What can hang from each mark:
j575: j140 j761 j998
j998: j140 j543
j543: j140 j575 j592
j621: j543 j575 j998
j761: j140 j543 j621 j998
j140: j621 j998

Known rows, with every way that one mark hangs from another:
j543[j575]: [-1.44 -2.30  0.86 -0.68 -0.81 -0.49 -0.41  1.08 -1.59 -1.28  0.62  0.25
 -0.82 -1.62 -0.68  0.25  3.36  1.23  2.08 -0.12  1.29 -0.25  1.26 -2.33
  0.99  0.82]
j140[j998]: [-0.39 -0.48  0.69  0.59 -0.96 -1.45 -0.63  0.36 -0.71 -1.42 -0.56  0.23
 -1.54 -1.25 -2.12  0.47  2.43  0.81 -0.41 -0.37  1.70  0.69  0.52 -2.22
  0.84  0.37]
j621[j543[j575]]: [-0.65 -2.20  0.83 -1.06 -1.13 -1.35 -1.34  1.03 -1.13 -2.07  0.48  0.88
  0.15 -1.67 -1.07 -0.61  4.49  1.40  1.65 -0.17  1.22  0.45  0.74 -2.63
  0.14 -0.16]
j543[j140[j621] j575[j998] j592]: [-2.10 -3.23  0.13 -1.63 -4.11 -0.96 -0.67 -0.53 -3.10 -1.03  2.45 -0.11
 -1.27 -2.82 -1.66  1.08  5.50  0.68  1.70 -0.97  1.27 -0.70  0.26 -3.52
 -0.90  2.28]
j761[j543[j592] j621[j998]]: [-1.73 -4.95  0.96 -1.82 -1.17 -0.04 -0.85  1.90 -2.35  0.08  0.45 -0.31
 -0.88 -1.87 -2.72  0.72  3.82  1.75  3.34 -1.53  0.42  1.06  0.09 -1.24
 -0.10  0.34]
j621[j543 j575 j998]: [ 0.01 -1.74  0.47  0.47  0.44 -1.26 -1.40  1.50 -2.29 -1.43  0.16  1.03
  1.00 -0.09 -3.02  0.07  6.95  1.85  1.08 -0.24 -0.32  1.25 -0.96 -3.40
 -1.52 -0.67]
j543[j575[j761[j140[j621 j998]]] j592]: [-1.67 -3.62  0.14 -0.57 -3.80 -1.53 -0.92 -0.37 -3.33 -0.34  0.81  0.63
 -0.23 -2.60 -1.34  0.99  3.86  0.33  1.40 -0.61  1.16 -0.37  0.33 -3.21
  0.28  1.27]
j543[j140[j621[j998]] j575 j592]: [-2.16 -3.30  0.24 -0.82 -3.09 -0.25 -1.04  0.20 -3.24 -0.89  1.49  0.06
 -0.53 -2.66 -2.21  0.58  5.47  1.45  2.10 -0.68  0.59 -0.65 -0.30 -3.02
 -1.47  2.46]
j140[j621[j575 j998]]: [-1.15 -2.12  0.66  0.75 -0.12  0.43 -0.17  0.33 -2.38 -0.85 -0.10  1.38
 -0.78 -0.47 -2.41 -0.70  4.18  1.50 -0.17 -0.28  0.64  0.59 -0.39 -2.31
 -1.54  0.47]
j543[j140[j621 j998] j592]: [-1.39 -1.70  0.22  0.14 -3.41 -0.85 -1.17 -0.45 -2.20 -0.84  0.74  0.54
 -1.24 -2.96 -2.38  0.44  3.92  0.90 -0.90 -0.74  1.68 -0.01 -0.23 -2.11
 -1.06  1.63]
j761[j998[j140]]: [-1.41 -0.62  0.30  0.50 -1.10 -1.10 -0.35  0.57 -1.62 -1.47  0.73  0.15
 -1.78 -1.67 -1.06  0.94  2.13  1.45  2.22 -0.57  1.27 -0.89  0.85 -2.02
  1.59  0.52]
j575[j140[j621] j998]: [-0.34 -1.50 -0.37 -1.53 -1.98 -1.51 -0.35 -1.49 -2.68 -1.52  2.06  0.08
 -1.87 -0.56 -1.66  0.04  3.20  0.30  1.73 -1.09  2.68 -0.10  0.86 -4.29
  0.66  1.42]
j998[j140 j543[j592]]: [-2.13  0.57  0.29  0.93 -2.48 -2.71 -1.72  0.66 -2.19 -2.52  2.40  0.78
 -1.33 -2.36  0.27  0.89  2.17  0.12  1.88  0.96  1.26  0.00  0.50 -1.66
 -0.51  0.91]
j621[j575[j761] j998[j140 j543]]: [-0.63  0.25 -0.39  0.87 -1.43 -2.58 -2.02  0.98 -3.50 -2.17  1.30  1.89
  0.44  0.03 -1.91  1.58  5.18  0.33  2.26  0.57 -0.28  0.09 -0.53 -3.80
 -1.79  0.34]
j761[j621[j543 j575] j998[j140]]: [-1.35 -3.37  0.50 -0.56 -1.53 -0.62 -1.35  1.30 -2.39 -0.42  1.04  1.30
 -0.37 -2.48 -1.51  0.00  4.39  2.02  1.73 -0.93  0.78 -0.70  0.10 -0.89
  0.08  0.05]
j575[j140 j761 j998]: [ 0.77 -0.75 -1.02 -2.02 -2.21 -2.98 -1.02 -1.09 -3.54 -1.73  1.93  0.18
 -0.34 -0.17 -1.53  1.78  4.52 -0.52  3.21 -1.12  2.16 -0.18  1.26 -5.70
  1.62  0.62]
j998[j140[j621] j543[j575[j761] j592]]: [-2.28 -0.74  0.23 -0.25 -4.63 -2.47 -2.05 -0.23 -2.98 -2.74  2.51  2.18
 -1.08 -2.50  0.11  0.45  2.53 -0.41  1.46  1.02  1.35 -0.63  0.44 -2.33
 -1.22  1.59]
j761[j140 j543[j575 j592] j621 j998]: [-2.93 -8.37  0.18 -3.07 -3.39  0.37 -0.50  1.18 -3.25  1.78  1.28 -0.76
 -1.36 -3.30 -1.32  0.93  2.58  2.14  4.83 -2.69  0.71 -1.02  0.32 -1.13
  1.30  0.79]
j761[j543[j575 j592] j998[j140[j621]]]: [-2.49 -3.87  0.82 -1.64 -4.54 -0.72 -0.71  0.83 -2.15 -1.02  1.94  0.67
 -2.06 -2.32 -1.96  1.17  2.95  1.43  1.85 -0.84  0.96 -1.14  0.08 -2.03
  0.72  1.27]
j543[j140[j998]]: [-0.47 -0.73 -0.11 -0.22 -1.73 -1.20 -1.40  0.24 -1.32 -1.22  0.19  0.32
 -0.87 -1.86 -2.12  0.68  3.55  1.22  0.66 -0.82  1.73 -0.12  0.47 -2.63
 -0.26  0.97]
j761[j543[j592] j621[j575[j140]] j998]: [-1.61 -6.41  0.27 -2.53 -2.87  0.29 -0.74  1.56 -3.73  1.36  1.87  0.10
 -0.93 -2.15 -2.11  1.39  4.71  1.59  2.19 -1.78  0.77 -0.61 -0.08 -1.28
  1.43  0.45]
j761[j140 j543[j575] j621]: [-2.37 -7.22  0.24 -3.14 -2.07  0.53 -1.06  1.33 -2.26  1.15  0.90  0.32
 -0.57 -2.66 -0.89 -0.36  1.85  2.12  4.73 -2.04  1.52 -0.39  1.14 -1.19
  0.06  0.61]
j998[j140[j621]]: [-1.69 -0.06  0.62  0.80 -1.41 -0.73 -0.90  0.00 -1.38 -1.94  1.04  1.64
 -1.37 -2.04 -0.92 -0.74  1.53  1.24  0.68  0.19  2.19 -0.40  1.05 -1.65
 -0.64  1.11]
j621[j575]: [-0.97 -1.78  0.55  0.60  0.21 -0.21 -0.34  1.44 -2.12 -0.44  0.64  0.99
 -0.19 -1.05 -0.99  0.38  4.60  1.36  0.08  0.12  0.92  0.28  0.60 -1.87
  0.13 -0.32]
j761[j140 j621[j543 j575] j998]: [-1.52 -6.22 -0.22 -1.13 -1.02  0.10 -0.81  0.73 -3.17  1.27  0.30  0.48
 -0.04 -2.55 -1.12 -0.52  3.83  2.43  2.86 -2.12  0.69 -0.47 -0.13 -1.15
  0.17 -0.46]

Rows:
[-0.29 -2.79 -0.10 -1.46 -1.51 -1.49 -2.03  0.58 -3.24 -1.05  0.07  0.90
  1.09 -2.01 -2.22  0.58  5.50  0.95  3.11 -1.23  0.57  0.54  0.27 -2.96
 -0.69 -0.07]  j575[j761[j621[j543[j140 j592] j998]]]
[-0.88 -2.15 -0.46 -0.37 -2.44 -1.35 -1.22  0.77 -3.83 -0.72  1.23  1.34
  0.18 -1.45 -0.84  1.95  5.64  0.24  0.80 -0.25  0.17 -0.43 -0.03 -2.81
  0.08 -0.34]  j621[j575[j761[j998[j543[j140 j592]]]]]
[ 0.35 -1.23  0.01 -0.75 -2.57 -1.59 -1.67 -1.08 -1.83 -1.69  0.63  1.37
 -0.85 -1.03 -2.53 -1.12  3.06  0.75 -0.47 -0.63  2.70  0.22  0.13 -3.32
  0.00  1.13]  j575[j140[j621[j543] j998]]
[-1.38 -2.64  0.58 -0.72 -2.57 -1.53 -0.77  0.88 -3.17 -1.01  1.12  0.34
  0.07 -2.31 -0.75  1.61  4.99  0.30  2.05  0.00  0.76 -0.18  0.97 -3.07
  1.19  0.75]  j543[j575[j761] j592]
[-1.25 -0.14  0.69  0.37 -1.73 -1.29 -1.48 -0.06 -1.13 -2.43  1.01  2.03
 -0.76 -2.01 -1.16 -1.30  2.41  1.39  0.44  0.16  2.13 -0.03  0.69 -1.89
 -1.16  0.57]  j998[j140[j621[j543]]]
[-1.70 -2.78 -0.19  0.11 -2.69 -2.02 -1.15 -0.07 -2.32 -0.58  0.86 -0.14
 -1.22 -2.17 -0.81  0.61  1.98  0.66  1.93 -0.62  1.30  0.05  0.07 -2.50
 -0.10  0.97]  j761[j140[j998[j543[j575 j592]]]]
[-1.31 -3.58  1.01 -0.92 -0.74 -0.57 -1.20  1.19 -1.90 -0.57  0.40  0.40
 -0.16 -3.04 -0.98 -0.68  3.96  1.47  1.79 -0.80  1.33  0.92  0.72 -0.60
  0.20 -0.26]  j761[j621[j543[j592]]]
[-1.56 -3.58  0.21 -1.17 -1.33 -0.91 -1.35  0.85 -3.34 -0.70  1.26 -0.34
 -0.86 -1.87 -1.44  0.34  3.64  0.95  4.25 -0.76  0.73  0.20  0.20 -1.95
 -0.08  1.69]  j761[j621[j998[j543[j575[j140] j592]]]]
[-1.28 -3.63  0.54 -0.85 -0.25 -0.08 -0.28  1.04 -2.40  0.23  0.91  0.44
 -0.86 -1.79 -1.13  0.37  4.36  1.12  1.59 -0.93  1.16  0.35  0.91 -1.36
  0.08  0.10]  j761[j621[j575[j998]]]
[-1.36 -2.97  0.68  0.18 -0.86 -1.09 -1.77  1.62 -3.02 -0.50  1.13  0.81
  0.71 -2.26 -2.55  0.20  6.18  1.91  2.11 -0.48  0.11  0.56 -0.64 -1.59
 -1.62  0.64]  j761[j621[j543[j592] j575 j998[j140]]]
[-0.43 -2.72 -0.31 -1.75 -2.91 -1.80 -1.05  0.78 -3.43 -0.62  1.94  1.03
  0.28 -0.82 -2.09  2.47  6.80  0.22  1.12 -0.81  0.57  0.21  0.16 -4.17
 -0.43 -0.41]  j621[j575[j761[j543[j140 j592]] j998]]
[-1.61  0.38  0.06  0.11 -2.65 -3.42 -0.97 -0.05 -2.13 -2.70  2.82 -0.06
 -2.05 -1.58 -0.54  1.69  3.13 -0.28  2.41  0.16  1.28  0.28  0.60 -3.16
 -0.18  0.84]  j575[j998[j140 j543[j592]]]
[-1.92 -5.14  1.09 -2.13 -1.74  0.20 -0.82  1.86 -2.00  0.28  0.82  0.18
 -1.04 -2.73 -1.38  0.33  2.97  1.42  2.20 -1.28  1.29  0.72  0.88 -0.37
  0.56 -0.03]  j761[j543[j592] j621]
[-0.94 -3.28  0.28 -2.57 -3.43 -0.88 -1.68  1.18 -1.15 -1.07  0.90  0.64
 -0.88 -1.56 -2.46  1.05  3.87  1.41  1.66 -1.07  1.43 -0.30  0.46 -2.90
 -0.25  0.99]  j761[j543[j140[j998] j575]]
[-1.51 -2.85  0.31 -0.90 -2.48 -1.27 -0.90  0.65 -3.36 -0.66  2.34 -0.56
 -0.37 -2.28 -0.97  1.20  4.83  0.73  2.56 -0.11  1.44 -0.70  0.73 -3.20
  1.54  2.06]  j543[j575[j140] j592]
[ 0.54 -2.58 -0.54 -2.36 -1.83 -1.66 -2.25 -0.09 -3.46 -0.98  0.91  1.44
  1.04 -1.57 -1.16 -0.14  4.20  0.48  3.09 -1.12  2.21 -0.15  1.24 -3.30
  0.97  0.20]  j575[j140 j761[j621[j543]]]
[-1.06 -0.38  0.26  1.56  0.07 -1.13 -0.97  1.51 -2.64 -1.16  0.99  0.82
  0.13 -0.47 -2.67  1.08  5.41  1.72  1.82  0.21  0.05 -0.03 -0.46 -3.13
 -1.27  0.90]  j621[j575 j998[j140]]
[-1.12 -1.27  0.08  0.21 -2.74 -1.55 -1.33  0.33 -2.17 -0.77  0.95 -0.28
 -0.73 -2.79 -2.28  1.53  4.60  0.92  0.31 -0.67  1.31 -0.01 -0.03 -2.51
 -0.15  1.33]  j543[j140[j998] j592]
[-2.38 -5.15  0.70 -1.49 -3.11 -0.11 -0.95  2.00 -2.99  0.72  1.89  0.64
 -1.16 -2.77 -2.01  1.60  4.15  1.82  1.97 -1.27  0.48 -0.77 -0.06 -0.51
  0.56  0.47]  j761[j543[j592] j621[j575] j998[j140]]
[-0.83 -2.56  0.21 -0.91 -2.04 -1.90 -2.01  1.04 -2.71 -1.82  1.14 -0.22
  0.88 -1.85 -3.09  0.71  7.24  1.80  3.30 -0.79 -0.16  0.37 -0.84 -4.00
 -1.56  1.19]  j621[j543[j140 j575 j592] j998]
[-0.31 -2.38 -0.16 -1.22 -2.61 -2.41 -2.34  0.76 -3.31 -1.95  0.96  0.38
  1.49 -1.62 -3.06  1.21  7.70  1.25  3.49 -0.79 -0.25  0.24 -0.74 -4.69
 -1.40  0.87]  j621[j543[j140 j575[j761] j592] j998]
[-0.48 -1.56  0.07 -0.21 -1.17 -1.98 -1.88  0.87 -2.50 -1.82  0.69 -0.20
  0.77 -1.67 -3.10  0.56  6.59  1.74  2.69 -0.89  0.09  0.91 -0.85 -3.61
 -1.53  0.45]  j621[j543[j140 j592] j998]
[-1.29 -2.66  0.08 -1.46 -3.07 -2.16 -0.48  0.01 -3.48 -1.01  3.08 -1.11
 -1.01 -1.81 -1.37  1.88  5.47  0.27  3.14 -0.61  1.45 -0.53  0.68 -4.37
  1.55  2.19]  j543[j575[j140 j998] j592]
[-0.33 -2.07 -0.75 -0.62 -2.60 -1.79 -1.35  0.32 -4.50 -0.63  1.95  1.20
  0.23 -0.82 -0.90  1.82  5.46 -0.07  1.24 -0.10  0.75 -0.63 -0.02 -3.63
  1.08  0.20]  j621[j575[j140 j761[j998[j543[j592]]]]]
[-2.69 -3.39  0.44 -0.89 -3.20 -1.22 -1.23  0.87 -2.88 -0.94  1.88  0.12
 -2.11 -3.24 -0.19  0.93  2.20  0.88  3.63 -0.59  0.76 -1.12  0.46 -0.54
  0.89  1.53]  j761[j621 j998[j140 j543[j575 j592]]]
[-0.93 -3.69  0.12 -1.25 -2.93 -2.13 -1.44  0.46 -2.96 -1.11  0.93  0.48
  0.64 -2.34 -1.08  0.71  5.26  0.99  2.57 -0.86  0.55 -0.14  0.15 -3.39
  0.73 -0.22]  j621[j543[j575[j761[j140 j998]] j592]]
[ 0.10 -1.21 -0.60 -0.24 -3.02 -2.45 -1.91  0.17 -3.96 -0.86  1.62  1.57
  0.42 -0.75 -1.59  1.76  5.52 -0.42 -0.11  0.26  1.18 -0.03 -0.17 -3.81
  0.30  0.55]  j621[j575[j140[j998[j543[j592]]] j761]]
[-0.59 -2.43  0.35 -1.60 -2.27 -1.48 -1.15  1.02 -2.44 -1.17  0.55  1.03
  0.01 -1.32 -1.33  1.44  3.87  0.36  1.57 -0.59  1.12  0.67  1.02 -2.96
  0.92 -0.83]  j575[j761[j543[j592]]]
[-1.19 -2.18  1.02 -0.14 -1.57 -0.61 -0.83 -0.10 -1.56 -1.69  0.33  1.37
 -0.70 -2.17 -1.26 -1.43  3.44  1.10 -0.70 -0.23  1.62  0.96  0.24 -1.60
 -0.75 -0.22]  j140[j621[j543[j592]]]
[-1.47 -5.50  0.75 -2.68 -1.50  0.61 -0.33  1.51 -1.59  0.23  0.01  0.14
 -2.00 -1.89 -1.64  0.36  1.87  1.87  2.82 -2.09  1.16 -0.12  0.89 -0.51
  1.68 -0.42]  j761[j543 j621 j998]
[-1.25 -3.67  0.26 -2.85 -2.66 -0.32 -1.42  1.55 -1.56 -0.97  1.31  0.63
 -0.51 -1.70 -1.63  0.77  3.93  1.63  2.79 -1.06  1.32 -0.48  0.89 -2.71
 -0.23  0.66]  j761[j543[j140 j575]]
[-1.54 -1.79  0.28 -0.83 -2.99 -2.23 -1.46  0.61 -2.90 -2.10  1.57  0.86
 -0.68 -1.85  0.32  1.16  3.56 -0.47  2.18  0.57  0.68  0.20  0.65 -2.57
  0.40  0.39]  j998[j543[j575[j761] j592]]
[-1.56 -0.22  0.04  0.25 -1.89 -1.85 -0.95  0.47 -1.78 -2.33  1.24  0.62
 -2.23 -1.52 -0.24  0.87  1.36  0.73  2.37 -0.11  1.12 -0.70  0.57 -1.84
  0.99  0.40]  j761[j998[j140 j543]]
[-2.37 -5.09  0.24 -1.34 -2.69  0.00 -0.55  0.22 -2.41  0.47  1.06  0.60
 -1.09 -2.23 -1.21 -0.43  1.82  1.58  1.69 -1.46  1.65  0.28  0.26 -1.79
 -0.65  0.08]  j761[j140[j621] j543[j592]]
[-2.19 -5.38 -0.01 -2.37 -3.35 -1.40 -0.50  0.71 -2.68  0.21  2.23 -0.73
 -0.98 -1.99 -1.45  1.51  3.64  1.20  4.01 -1.63  1.03 -0.12  0.43 -3.51
  0.27  0.67]  j761[j140 j543[j575[j998] j592]]
[-1.39 -2.26 -0.24 -0.23 -1.82 -2.16 -1.30  0.48 -3.45 -1.50  0.95 -0.12
 -0.27 -0.98 -1.37  1.29  4.01  0.49  4.14 -0.38 -0.14  0.43 -0.35 -3.75
 -0.67  0.88]  j621[j998[j543[j575[j761[j140]] j592]]]
[-0.76 -4.01  0.19 -1.53 -1.81 -1.35 -1.35  0.68 -3.49  0.00  2.14  0.41
  0.31 -2.21 -1.73  0.34  6.38  0.98  1.78 -1.06  1.23  0.41  0.09 -2.33
 -0.10  0.45]  j761[j621[j543[j592] j575[j140 j998]]]
[-2.48 -4.25 -0.49  0.14 -2.71 -0.47 -0.30 -0.53 -3.61  0.19  1.27  0.68
 -1.77 -2.10 -0.20  0.02  2.09  0.99  1.25 -1.01  0.65 -0.52 -0.59 -1.61
 -0.29  0.23]  j761[j140[j621[j575]] j998[j543[j592]]]
[-0.41 -2.88  0.40 -1.31 -1.41 -1.36 -1.53  0.69 -2.69 -0.99  0.05  1.28
  0.62 -2.38 -0.95  0.14  4.27  0.54  1.94 -0.72  1.21  0.70  1.03 -1.96
  0.47 -0.70]  j575[j761[j621[j543[j592]]]]
